Each row was made from one walk, in order. Every step used is in the known rows, and no mark comes twice. Write each row's walk.
Known rows:
sigo -> dibo -> pemog: [ -8 -15 -11   0   1   3  12   4  -9   6   0 -18   2 -12  -1  -1   6  -4
 -27  10 -11  13 -11   2   6   0  16   9  -2   0 -14   2  13  -7]
sigo -> nalo -> gofaz -> dibo -> gudan -> faradid -> pemog: [-16 -20 -16  -4  27   2 -22   4 -32  -4  -7 -23  14 -16 -23  17  11 -17
 -15   8 -19  11  -7 -17   0 -30  27 -10  11 -11  -9  16   3  -8]
gudan -> dibo -> gofaz -> nalo: [-17  -2  -3 -13  38 -11  13  11  -8  14  -3 -20  10  -9  -6   6  -1 -14
 -13   1   1  -3   2  -6   2 -11  10   1  -1   8  -2  16   2   1]
faradid -> gudan -> dibo -> pemog: [-18   2 -17  -4  -4   4   5   5 -17  -6   3 -25  -4   1 -10  17  11 -25
 -13  -5 -10   7   0 -11  18  -3  22  20   9   3 -13   4  22  -4]
sigo -> nalo -> zamu: [-13  -5  15   2  23  11  -9  -1 -16   5   3 -10   0 -25  -8  -4  -2 -12
  -5  11 -10 -14  -7  14   5 -17  10  -3   2  -6   4  23  13 -10]
sigo -> nalo -> gofaz: [  9 -12   6  -2  27  -6 -10   0 -11   8  -1 -10   7 -15 -10   3  -2 -12
 -10  10  -4   7  -4  -1   4 -12   3  -2  -7   5   0  17   0  -9]
sigo -> nalo -> gofaz -> dibo -> gudan: [-21 -14   2   5  32 -11 -11  -3 -27   9   4  -3  18 -26  -9  10   8 -19
 -12  11 -22   8 -17   2  17 -24   9   5   3  -5 -12  12  -5 -12]
sigo -> dibo -> gofaz: [  0  -3  -9  -5  18  -7   9   9  -9  13  -6 -11   5 -10   1  -4   4  -2
 -18   8 -11  19  -5   3   0  -6   9   6  -8  14  -7   6   4  -4]
sigo -> nalo -> zamu -> faradid -> gudan -> dibo: [-18  12  27 -14  24  11 -10   1 -37  -3   1 -22  -5 -20 -23  10   7 -26
   1   2 -12 -12   6  13  15 -41  36  27  11   2  -4  38  21  -2]
gudan -> dibo: [-10   1  -7  -4   4   2  13   2  -9   0  -1  -1  -1   1  -6   5   1 -15
  -6 -10   0   5  -4  -5   8 -11  12   4   5   4  -9  11  -5  -2]
gofaz -> nalo -> sigo -> dibo -> gudan -> faradid -> pemog: [-13 -15  10  -7  24  -3 -17  10 -25  -5  -2 -36  29 -16 -27  18   3 -23
 -18  24 -16 -14 -24 -20   1 -30  35   2  14  -7  -3  15   9 -20]
gofaz -> nalo -> sigo -> dibo: [-10  -8  26  -8  27 -19  -4  11  -8  13   4 -18  31 -15 -12  -3   1 -24
 -18  30  -9 -11 -33   5   4 -22  15  10   8  10  -6  14  -6 -22]
zamu -> nalo: [ 1  5 16  7  0 -9 -3 -4 -4 -5 -7 -5 -8 -8  7 -2  0 14  0  5 -7 -8 13  0
  8 -1 -1  2 -5 -2  2  6  5  5]
zamu -> zukof: [ -3   3   4  12  -7  -1   1   4  -9   3   2 -13   0   2  -7   2  -5  -1
  -4   7  -7 -12 -10   8  -2  -1   4  20  -2  -3 -13   7   8  -1]
gofaz -> dibo: [-19  -1  -5  -4   3  -8   1   5  -3   6   0   3  10   0   2  -8  10  -9
  -5   5 -10   8 -12   6   2  -9   3   1  11   1 -10  -2 -13   0]
faradid -> gofaz -> nalo -> sigo -> dibo: [ -9 -11  19  -6  42 -26 -13  16 -15  21   8 -31  33  -4 -17   2   6 -29
 -16  36 -13  -8 -35   1   1 -24  15  10  15  15  -2  19 -10 -21]
pemog -> zukof: [ -1 -10   3  11  11  -7  -3   2 -15   6  -9  -7   2   8  -7   8   8   1
   0  -4  -5  -1 -20   3  -4 -12  10   1   2   3  -3  -5  -7  -8]
gudan -> faradid -> pemog -> dibo -> gofaz -> nalo -> sigo: [ -8 -15   0 -15  44  -1 -13  30 -23  -4 -16 -54  15  -7 -17  -5   5 -13
 -13  31   6   4 -17 -20 -25 -23  22 -10   7   6   1  23   8  -7]
sigo -> dibo -> pemog -> zukof: [ -9 -24  -8  10  11  -4   8   5 -23  11 -10 -27   3  -4  -8   6  15  -1
 -27   5 -16  14 -30   7   2 -11  25  11   1   2 -18  -3   6 -16]
sigo -> dibo -> gudan -> faradid: [ -8  -3  -5  -3   4   8   1  -6 -18  -1  -5   3   5 -13 -14  20   2  -6
 -13  -3 -18   0 -13 -14   9 -19  26   3  -1  -2  -9  12   6  -9]
gofaz -> dibo -> gudan: [-30  -1  -3   5   4  -5   0  -3 -14   1   6   5  11 -11   0   6  10  -8
  -1   3 -18   1 -10   1  14 -11   5   6  10  -9 -12  -5  -3  -3]
gofaz -> nalo -> zamu: [-21  -3  21  -4  27   2  -8   0  -5   9   9  -6   5 -14 -10  -7   0 -11
  -9  11  -3 -25  -6  16   4 -16   6  -2  10  -6   5  20   5   1]
dibo -> gofaz: [  3  -1  -7   0  16  -1   5   9  -5   5  -4 -12  -2  -4   4  -2  -1   4
  -3   3   1  11  10  -5  -3   4  -1  -5  -7   7   4   0   8   4]
nalo -> zamu: [-12   0   8   5   9  12  -3   1  -9   1   6   0  -6  -8  -7 -11   4  -9
  -5   5  -4  -8  -1  10   5 -13   4  -3   9  -5   3  15   7   1]
gudan -> faradid -> pemog -> dibo -> gofaz: [ -4  -9 -25 -13  19  11  -4  19 -20  -9 -22 -37 -10   2  -7  -5   8   6
 -10   6   4  23   2 -15 -25 -13  21 -12  -3   2  -3  13  10   5]
sigo -> nalo -> gofaz -> dibo: [-13 -14   0  -5  29 -14  -9   5 -13  13  -2  -5  16 -16  -7  -5   8 -19
 -16  13 -13  14 -17   6   4 -23   7  -1   4   5 -12  14 -11  -9]
gudan -> faradid -> pemog -> zukof: [  3 -17 -16   3   6   6 -15  10 -21  -6 -23 -29  -3  16 -20  14  10   3
  -2  -7  -3   3 -11 -14 -20 -17  30 -14   9  -5   0   0  -1  -5]
nalo -> gofaz: [ 11  -8  -1   2  15  -5  -3   1  -5   4   2   2  -2   2  -8  -2   3 -10
 -10   3   1  13   0  -4   2  -9  -2  -2  -1   7  -2   7  -6   1]

Write each row's walk:
[ -1  -3 -10   5  18   5 -12  -1 -21  -2  -1  -9   0   5 -17  28   1  -5
   4  -2 -11  -6   0 -27   0 -10  17  -8   9  -2   7  13   6  -1]
dibo -> gudan -> faradid -> gofaz
[ -1   1  22   0  29   7 -10   7 -26   4   4 -16 -12   3 -14  -6   7  -1
   5  12  -2  -6  14   9  -7 -25  15   8  15   0   9  27   7  12]
nalo -> zamu -> faradid -> gofaz
[-18   1  26 -15  52   4  14  12 -26  11  -3 -23  -5 -18 -15  -5  -1 -12
  -9   7   3 -11  17   6   0 -34  24   9   8   4   1  38  12  14]
gudan -> dibo -> gofaz -> nalo -> zamu -> faradid
[-14  14  -8  -8  -2  -3  -3   3 -13  -4   3  -7   3   6 -12  14  10 -27
   0 -10 -10   2  -5  -4  18 -14  17  19   9   9  -9   6   4  -2]
faradid -> gudan -> dibo
[ -4  17  14 -15   2  -1   0   3 -22  -8  -3 -11  -6   6 -14  13   8 -15
   8  -9  -3   2  11  -3  11 -24  26  30   8  10  -7  12   8   8]
zamu -> faradid -> gudan -> dibo
[ -2 -28   6  16  19  -6   4  14 -31   8  -9 -37  15  -8 -14   3  12 -18
 -26  23 -15  10 -44  -4   5 -18  28  11   9   6 -19   0   6 -29]
nalo -> sigo -> dibo -> pemog -> zukof
[  1  -4  15  12  27 -11 -15   5 -38  -2  -7 -27  11 -13 -19  18   6 -13
 -10  25 -28  -7 -16 -29  14 -29  29   6   9   7   0  28  10 -17]
zamu -> nalo -> sigo -> dibo -> gudan -> faradid -> gofaz
[-18  -8  28   3  29 -15  -6   3 -19  10  10 -17  33 -25 -14  12   2 -25
 -16  27 -18 -20 -31   1  19 -24  15  17   6   0  -8  11   3 -24]
gofaz -> nalo -> sigo -> dibo -> gudan
[ -8  -6  15  10  10  -4  -2   3 -23   0   7  -9  20 -19 -11   8   3 -23
 -12  20 -19  -1 -27  -5  21 -20  16  16   5   1 -12   6   4 -24]
nalo -> sigo -> dibo -> gudan
[-26 -17  12  -2  43   8  -7  13 -39  12   2 -42  -1 -21 -12  -6  13  -7
 -12  28 -17   2   0  10  -5 -29  27   8  21  -8  -4  33  17   2]
sigo -> nalo -> zamu -> faradid -> gofaz -> dibo -> pemog
[-10 -11 -10   0  18   2  -6   0 -21   1  -4   8   5  -4 -18  11   8 -20
 -11   0 -17  12 -11 -21   9 -26  16  -6  11  -1 -12  11  -7   1]
nalo -> gofaz -> dibo -> gudan -> faradid
[ -9  -7 -19  -3  18   1  -5  18 -18  -4 -11 -39  -6  -2   2 -13  13   8
 -10  10   3  24   0   4 -16  -7   7   0  -5   2  -4   4   7   4]
faradid -> pemog -> dibo -> gofaz
[-26  -2   5  -7  49   1   9  12 -19  15   3 -20   2 -17 -13  -4   0 -24
 -17   5  -3 -10   0   6   8 -25  15  -1   7   4   0  30   8   1]
gudan -> dibo -> gofaz -> nalo -> zamu
[-17 -35  -8   9  39 -12  -4   9 -33  18 -11 -30  11 -13 -11   5  16 -16
 -27  14 -19  19 -33   2   2 -24  21  -1   8   0 -20   6  -1 -18]
sigo -> nalo -> gofaz -> dibo -> pemog -> zukof
[ -8  11  34  -9  20   8 -21  -1 -28  -3   2 -18  -4 -21 -17   4   5  -9
   8  11 -13 -17  10  18   7 -28  25  21   6  -1   5  26  26   0]
sigo -> nalo -> zamu -> faradid -> gudan
[ -5 -23   3  -8  41  -8  -5  21 -21  14  -3 -47  24  -6 -24  12   4 -27
 -28  35 -12  -3 -29 -26  -7 -18  33  -1  19  10  -4  27  10 -18]
gudan -> faradid -> gofaz -> nalo -> sigo -> dibo -> pemog
[  4  -8   5   1  25  -9   5  20 -17  10  -3 -23  16 -13  -5  -7   2 -19
 -16  25 -10  15 -18  -6   1 -14  13   5  -1  18  -6   7   4 -17]
nalo -> sigo -> dibo -> gofaz
[  6  -5  40  -9  43 -17 -14  17 -19   8   3 -33  19   2 -17   4  -1 -11
   7  32   3 -17  -3  -8 -11 -23  13  12  16   8  10  22  -1  -2]
zamu -> faradid -> gofaz -> nalo -> sigo
[-21 -15 -22   4  16  -6   0  13 -15  11   4 -28   5   6  -1  -1  17  -8
 -14  14 -14  17 -12  -5  -3  -1   8   1  19  -2 -10   2   1   1]
faradid -> gofaz -> dibo -> pemog
[-13 -10  -9   7  15  -6 -18   1 -31 -13 -13 -19  -1  -7 -15   7  15  -3
 -15   7 -22   8   8 -22   9 -28  21  -6  12 -12  -7  12   2   8]
zamu -> nalo -> gofaz -> dibo -> gudan -> faradid -> pemog
[ -2 -12  16  12   9  -8   4   9 -21  -4  -5 -35   6 -24   0  -8   6  -6
 -26  32 -17   3 -13  -9  15  -8  16  13   2   3 -12  12  20 -15]
zamu -> nalo -> sigo -> dibo -> pemog
[-19  -3 -12  -1  17 -15  -9  10 -11  14   4 -10  10  12  -4  -3  15 -10
  -1  11 -14  10 -15   3  -3 -12   5   0  19   5  -6   4 -16   0]
faradid -> gofaz -> dibo
[-15 -16 -29  -4  17   4  -1  15 -16   7  -7 -26   1   9 -10   7  12 -10
 -15  10 -11  15 -10 -24 -11  -7  22 -12  21   0  -7  11   3   0]
gudan -> faradid -> gofaz -> dibo -> pemog
[-17  -8  22 -16  44  -1  -6  17 -29  10  -5 -43   4 -20 -15 -14   9   1
 -21  23  -9  -1  13  21 -13 -33  29  11   5  -2   2  27  17  11]
sigo -> dibo -> gofaz -> nalo -> zamu -> faradid -> pemog
[ 12  -4  13   8  15 -14  -7  -4 -10  -2  -6  -3  -9  -6  -2  -7   3   5
 -10   7  -5   4  11  -5  11 -10  -4   1  -6   5   0  14   1   7]
zamu -> nalo -> gofaz
